What can hang from each mark:
q_342: q_801
q_302: q_323
q_801: q_323 q_342
q_280: q_61
q_61: q_16
q_932: q_280 q_323
q_950: q_16
q_323: q_302 q_932 q_950
q_16: q_280

Each row was made from one small tree. The marks that hang from a mark follow it in brackets, in the order of their numbers. Every link used is in the known rows. Write each row's tree.
Known rows:
q_932{q_323}: [  2.4   1.3  -2.5  -1.1   2.4   1.9   0.7 -17.1  -4.0  -4.1   9.8  -8.7
  16.6   2.3 -11.0  -3.2  -8.9  -1.9   0.0   0.8   9.5   0.0   3.9  -2.4]
q_342{q_801}: [ -5.8  -6.8 -12.4   1.5  -5.7  -2.6  -2.0   5.6  -4.2   1.6  -0.3   1.4
   4.4   3.9  -6.4  -3.9 -12.1   0.1   1.8  -2.9   4.3   4.7  -7.0   1.6]
q_932{q_280}: [  0.4   0.8   2.2  -2.1   0.9   0.4  -4.2 -29.7  -1.6   4.4   3.7 -10.9
   0.9  -0.3   1.0   7.3   4.7   0.0  -0.3  -1.4  -1.3   1.3   0.1   2.0]
q_302{q_323{q_932{q_280} q_950{q_16}}}: [  8.1  -1.6 -19.0   2.0   8.2  -3.0 -10.3  -8.9  -2.6  -3.9  -6.2   1.7
  24.3   0.4  11.3   7.9   0.9  -4.6   3.3  -2.2 -10.8 -11.6  11.9   2.9]
q_342{q_801{q_323{q_302 q_950}}}: [  0.2  -3.8 -25.9  -1.5  -1.2  -6.2  -2.6 -14.3  -4.0   5.3   6.3   5.9
  16.3   6.2   8.1   0.4 -11.9  -0.4  -2.8  -5.0  -2.7   1.1  -6.0   2.2]
q_323{q_302 q_932}: [  9.6   6.7 -33.6   5.2   0.7  -6.3  -1.5 -15.1  -2.4  -9.0   6.5  -4.5
  -8.0  -0.1  22.7   9.6  -7.0  -3.7  -0.9  -1.8 -18.2 -14.4  -2.9   2.1]
q_342{q_801{q_323}}: [ -3.4  -0.8 -12.5  -0.9  -2.6  -4.8  -1.1  -8.5  -5.2   5.8   5.3   2.5
  10.5   5.0  -4.3  -2.3 -14.6  -0.4  -1.9  -4.0   1.4   6.8 -12.1   2.1]
q_323{q_932 q_950{q_16}}: [ 14.1   8.2 -17.7   1.9   1.0  -3.2  -7.6 -10.9 -12.3  -7.3  -4.4  12.0
  18.0  -1.9  33.5   7.3  -5.9  -3.7   4.6   5.5 -13.8 -11.5  10.8  -1.3]
q_323{q_932 q_950}: [ 13.8   4.7 -22.9  -2.1  -0.2  -1.8  -6.1  -8.5  -8.9  -7.3  -1.3  10.9
   7.9  -0.1  19.2   6.9  -2.9  -2.1   1.5   7.3  -6.4 -12.7   9.7  -4.4]
q_342{q_801{q_323{q_932{q_280{q_61}}}}}: [  2.5   4.8 -20.1   0.1  -3.9  -6.1  -3.2 -15.1  -6.2   2.9   7.3  -0.5
   7.6   5.1   3.4   4.1 -15.7  -2.2  -2.2  -4.6  -0.4   4.5 -12.9   1.9]
q_932{q_280 q_323}: [  3.2   2.6   0.1  -3.3   3.5   2.2  -3.6 -45.5  -5.4   0.6  13.1 -20.2
  17.4   1.9 -11.4   4.4  -3.5  -1.9  -0.5  -0.5   9.0   1.1   3.7  -0.5]
q_932{q_323{q_302 q_950{q_16}}}: [  8.2  -0.6 -18.5   1.3   5.2  -0.8  -2.5 -26.7  -4.8  -5.1   9.0  -3.2
  30.9   2.9  15.3   1.5  -7.8  -3.3   0.9  -2.1  -1.3  -6.9  13.5  -0.3]
q_342{q_801{q_323{q_932}}}: [  0.4   3.6 -18.8   0.1  -3.6  -6.2  -2.2 -12.6  -8.6   2.1   5.3   2.7
   8.2   4.2  -0.2   0.5 -17.9  -1.7  -1.2  -1.7  -2.2   2.8 -13.4   1.5]
q_932{q_323{q_950}}: [  6.5  -0.8  -7.6  -3.9   3.2   2.6  -1.9 -18.1  -5.2  -3.6   7.6  -1.1
  25.3   3.1  -3.7  -2.1  -5.3  -1.4   0.1   3.4  10.6  -3.4  12.8  -4.4]
q_280{q_61}: [ 5.4  2.1 -5.7  2.4 -2.6 -0.4  1.7 18.9  7.3 -2.1  1.2  1.6 -2.4  2.5
 10.8  3.2  0.1 -1.3 -2.5 -6.5  7.6  3.3  0.7 -0.9]
q_932{q_280{q_61} q_323{q_302}}: [  8.1   2.6 -17.8   0.7   2.7  -0.6  -2.0 -39.7   3.0  -2.3  18.1 -22.2
  14.1   4.7   6.1   9.4  -3.4  -3.5  -3.7  -9.1   6.9  -1.2   3.9   1.2]
q_801{q_323{q_950} q_342}: [  9.3   8.5 -14.1  -7.4   2.5  -4.4   0.0 -33.7   1.5  14.2  13.3  -3.9
  26.6   2.0  30.2   2.7   1.4   1.5 -12.9   1.7  -2.1  -8.5   8.5   2.4]
q_61{q_16}: [  2.5  11.8 -11.1   2.6  -0.4  -2.6  -1.7  -8.4  -3.8   0.2   0.8   9.1
   8.1  -1.8   4.3   2.2   9.7  -1.0  -0.4  -7.8  -4.3   2.1   3.9  -6.3]
q_801{q_323{q_302 q_932{q_280} q_950}}: [ 14.5  11.7 -28.9  -4.1   6.2  -6.5  -4.6 -46.5  -5.0   2.4  12.0   1.2
  12.4   2.5  26.4  13.9  -2.5  -2.7  -5.7  -1.0 -15.8  -9.8   0.4   1.0]
q_323{q_932 q_950{q_16{q_280{q_61}}}}: [ 15.2   7.0 -17.8   2.9  -3.4  -7.2  -5.6 -11.0  -7.4  -7.3  -9.2  11.5
  18.7  -0.3  34.6   7.4  -1.1  -6.1   2.5   2.5 -11.7 -10.9  12.7  -0.4]

Write each row's tree:
[ 10.8   1.9 -10.6  -4.5   2.4   2.5  -5.1 -35.0  -1.6  -0.6  12.3 -11.1
  24.5   4.5   4.7   7.6  -0.1  -2.2  -1.9  -2.7  15.1   0.1  12.8  -3.3] | q_932{q_280{q_61} q_323{q_950}}
[ 16.6   6.9 -36.0   3.6   3.2  -6.6  -9.8 -41.1  -8.9  -5.4   3.2   0.0
  15.8  -0.8  47.1  16.8  -1.5  -4.5   2.0  -0.8 -25.1 -16.8  10.9   3.0] | q_323{q_302 q_932{q_280} q_950{q_16}}
[  1.7   3.2 -27.5   0.6  -2.2  -7.8  -3.4 -26.1  -6.6   3.1   9.5  -3.4
   7.4   4.7   6.3   5.0 -16.4  -2.3  -2.5  -5.2  -7.9   0.1 -13.2   3.7] | q_342{q_801{q_323{q_302 q_932{q_280}}}}
[ 16.0   3.4 -41.1  -0.5   2.5  -5.1  -8.3 -39.5  -5.2  -5.1   6.1  -1.2
   5.8   0.9  34.4  16.3   0.6  -2.8  -1.1   0.9 -17.4 -18.6   9.5   0.0] | q_323{q_302 q_932{q_280} q_950}
[  0.8  -2.2 -23.3   0.6  -0.6  -6.5  -3.5 -15.6  -5.5   5.0   4.4   6.4
  20.9   5.3  14.4   0.7 -13.6  -1.2  -1.1  -6.1  -6.7   2.2  -5.1   3.6] | q_342{q_801{q_323{q_302 q_950{q_16}}}}
[ 15.3  16.7 -20.5  -3.1   2.2  -7.5  -2.6 -39.7  -6.1   8.6  11.9  -3.4
  31.1  -0.3  45.5   7.0  -6.0  -1.6  -9.8   3.1 -13.1 -12.9   7.1   3.7] | q_801{q_323{q_932 q_950{q_16}} q_342}
[ 13.0  12.1 -16.1  -5.2   4.4  -4.2  -3.2 -25.9  -7.3   1.1   6.5   9.7
  14.3   1.5  16.0   7.4  -4.6  -2.1  -3.7   3.9  -7.8  -5.8   0.1  -2.2] | q_801{q_323{q_932 q_950}}
[  5.4  -0.3 -17.5   2.9   5.8  -2.8  -6.1   1.0   3.7  -4.6  -1.8  -6.3
   7.4   1.5  -2.5   7.6  -0.4  -4.5  -0.2  -5.5  -4.1  -8.3   2.6   2.7] | q_302{q_323{q_932{q_280{q_61}}}}
[ 10.6  17.4 -17.1  -3.0   0.8  -7.2   1.2 -36.9  -2.4   8.6  16.3 -12.1
  14.7   0.1  28.1   5.3  -6.8  -1.0 -12.4   2.0  -9.1 -10.4  -2.3   3.9] | q_801{q_323{q_932} q_342}
[  7.9  -1.7 -16.7   1.1   2.8  -3.2  -1.6 -30.7  -3.2  -4.5   5.3  -4.4
  31.7   3.4  14.3   0.4  -4.4  -4.7   0.2  -2.5  -1.9  -7.7  14.4   0.6] | q_932{q_323{q_302 q_950{q_16{q_280}}}}
[  2.1   2.8   7.2   7.2  -4.7  -7.5   0.7  -3.1   1.7  -0.6 -11.3   0.4
  16.1   0.0  20.7   0.7   3.0  -5.7   1.5  -6.9  -7.3   2.9   4.2   5.8] | q_950{q_16{q_280{q_61}}}
[  6.8   4.3  -3.8  -1.6   1.6   1.8  -2.5 -32.8  -0.3  -1.4  14.4 -19.4
  15.7   3.7  -4.1   6.5  -3.5  -2.7  -2.1  -5.3  14.0   3.5   4.3  -1.1] | q_932{q_280{q_61} q_323}
[  9.5  -2.8 -24.1   0.1   6.7  -2.2  -8.9  -0.6   2.5  -4.3  -3.5   1.3
  16.6   2.3   5.6   8.8   2.6  -3.7   0.1  -3.3  -2.6 -11.6  11.0   0.3] | q_302{q_323{q_932{q_280{q_61}} q_950}}
[  8.7   0.7 -16.6  -1.1   6.2  -0.5  -6.8 -55.5  -5.9  -0.4  12.5 -14.8
  32.2   2.6  17.0   8.8  -2.0  -3.2   0.5  -3.3  -2.4  -5.6  13.3   1.4] | q_932{q_280 q_323{q_302 q_950{q_16}}}
[ 10.9   7.0 -27.6  -5.1   4.0  -7.0   0.5 -40.5   4.6  13.0  16.8  -6.9
  25.2   2.7  40.1   5.6   0.7   0.8 -14.4  -2.1  -9.5 -13.1   8.2   4.4] | q_801{q_323{q_302 q_950} q_342}
[ 15.6   2.9 -42.3   1.0   1.6  -5.4  -5.3 -18.2  -4.1  -8.4   3.6   6.8
   4.1   1.0  34.0  11.0  -2.3  -2.9  -0.4   1.7 -16.4 -19.6   9.6  -1.4] | q_323{q_302 q_932 q_950}
[ 10.1  13.3 -23.7  -0.1   4.8  -7.1   0.1 -30.5  -3.5  -0.1  12.1  -1.0
   3.2   1.4  18.2   9.5  -8.0  -3.3  -5.7  -2.3 -16.6  -7.1  -8.5   2.2] | q_801{q_323{q_302 q_932}}
[  4.3   0.6 -32.3  -0.6  -1.8  -7.5  -3.8 -17.3  -7.1   1.8   6.7   6.0
  12.9   5.3  12.5   3.4 -15.9  -1.8  -2.2  -3.1  -6.9  -2.7  -7.4   1.6] | q_342{q_801{q_323{q_302 q_932 q_950}}}
[  3.1   1.5 -23.0  -2.0  -2.6  -5.8  -4.3 -12.6  -9.3   2.5   4.2   8.0
  14.6   5.0   5.9   1.2 -15.6  -1.4  -1.2  -0.3  -1.5   0.4  -7.3  -0.1] | q_342{q_801{q_323{q_932 q_950}}}
[  7.5  -2.0 -19.9   3.4   7.7  -3.2  -8.3   5.8  -1.9  -6.0  -8.1   7.3
  24.0   0.4  10.8   4.3  -1.6  -4.6   3.5  -1.4 -10.1 -12.6  12.0   1.9] | q_302{q_323{q_932 q_950{q_16}}}
[  7.3   0.1  -6.1  -6.1   4.0   2.9  -6.3 -47.5  -6.6   0.6  11.6 -12.5
  26.8   2.9  -2.8   5.3  -1.0  -1.3  -0.1   2.0   9.9  -2.1  12.4  -2.7] | q_932{q_280 q_323{q_950}}
[  2.5  -8.0 -10.2   1.9   8.6  -1.2  -6.8  10.1   2.8  -0.7  -9.6   7.8
  26.9   1.5   5.0   0.6   3.4  -2.7   2.7  -4.2  -4.0  -6.6  14.1   2.8] | q_302{q_323{q_950{q_16}}}
[  3.6  -8.6 -11.1   2.6   5.6  -3.9  -5.4  11.7   7.0  -1.1 -12.6   6.9
  27.4   2.8   8.2   0.8   6.4  -4.5   1.2  -7.4  -1.9  -6.3  15.1   3.4] | q_302{q_323{q_950{q_16{q_280{q_61}}}}}
[  6.8   1.3  -4.6  -1.0   3.7   1.7  -3.2 -19.5  -7.4  -4.0   5.3   0.0
  32.5   1.8   5.4  -1.3  -7.3  -2.7   2.7   2.0   6.0  -2.2  13.5  -2.5] | q_932{q_323{q_950{q_16}}}
[  1.1   2.7 -28.2   1.7  -2.3  -7.6  -2.0 -16.0  -6.3   1.6   8.1   0.3
   6.7   4.7   6.3   2.7 -17.9  -2.2  -2.3  -5.0  -7.3  -0.3 -13.2   3.3] | q_342{q_801{q_323{q_302 q_932}}}
[  7.5  -5.1 -21.7   3.1   0.9  -7.6  -3.1 -21.4   1.6  -0.8  -6.1   6.6
  22.2   1.5  36.4   5.4   6.1  -3.7   0.1  -5.1 -16.4 -10.8  14.9   4.3] | q_323{q_302 q_950{q_16{q_280}}}
[ 14.9  14.7 -23.3  -5.9   1.7  -6.7  -1.6 -37.8  -3.8   9.0  14.1  -4.2
  23.2   0.9  36.1   6.5  -3.7  -0.5 -11.9   4.4  -7.6 -14.0   6.3   1.5] | q_801{q_323{q_932 q_950} q_342}
[ -0.4  -2.7 -16.4  -3.0  -2.1  -4.5  -3.1 -10.2  -6.0   6.1   3.9   8.4
  17.7   5.6   0.6  -1.7 -12.2   0.0  -1.9  -2.2   2.5   4.4  -5.5   0.5] | q_342{q_801{q_323{q_950}}}
[  3.5   2.4 -22.2  -2.9  -2.3  -5.5  -5.6 -23.1  -9.7   3.7   5.4   4.1
  14.9   4.8   6.0   3.7 -14.1  -1.4  -1.2  -0.5  -1.9   1.0  -7.5   0.8] | q_342{q_801{q_323{q_932{q_280} q_950}}}
[ 16.5  12.8 -37.5  -3.8   3.1  -8.9  -1.1 -44.9  -0.4   7.9  17.9  -7.1
  21.3   1.8  46.2   9.6  -3.9  -1.0 -13.4   0.3 -15.0 -18.6   6.3   3.8] | q_801{q_323{q_302 q_932 q_950} q_342}
[  7.6  -3.6 -21.9  -0.7   7.1  -1.8  -9.5  -7.1  -0.2  -3.5  -4.5   1.0
  17.3   1.4   1.7   7.6   2.1  -3.4   1.4  -0.8  -5.1 -13.1  10.8   0.8] | q_302{q_323{q_932{q_280} q_950}}
[ 18.8   4.7 -44.2   0.6   1.2  -5.5  -7.4 -29.4  -2.0  -6.3   7.1  -0.6
   3.6   2.2  40.0  17.8   0.9  -3.6  -2.1  -2.6 -13.5 -16.6   9.4  -0.3] | q_323{q_302 q_932{q_280{q_61}} q_950}
[ 12.8   8.6 -35.3   4.9   0.2  -6.3  -3.7 -26.9   0.1  -6.7  10.2 -11.4
  -9.0   0.9  28.0  16.4  -3.8  -4.2  -2.7  -5.6 -15.1 -12.2  -2.7   2.8] | q_323{q_302 q_932{q_280{q_61}}}
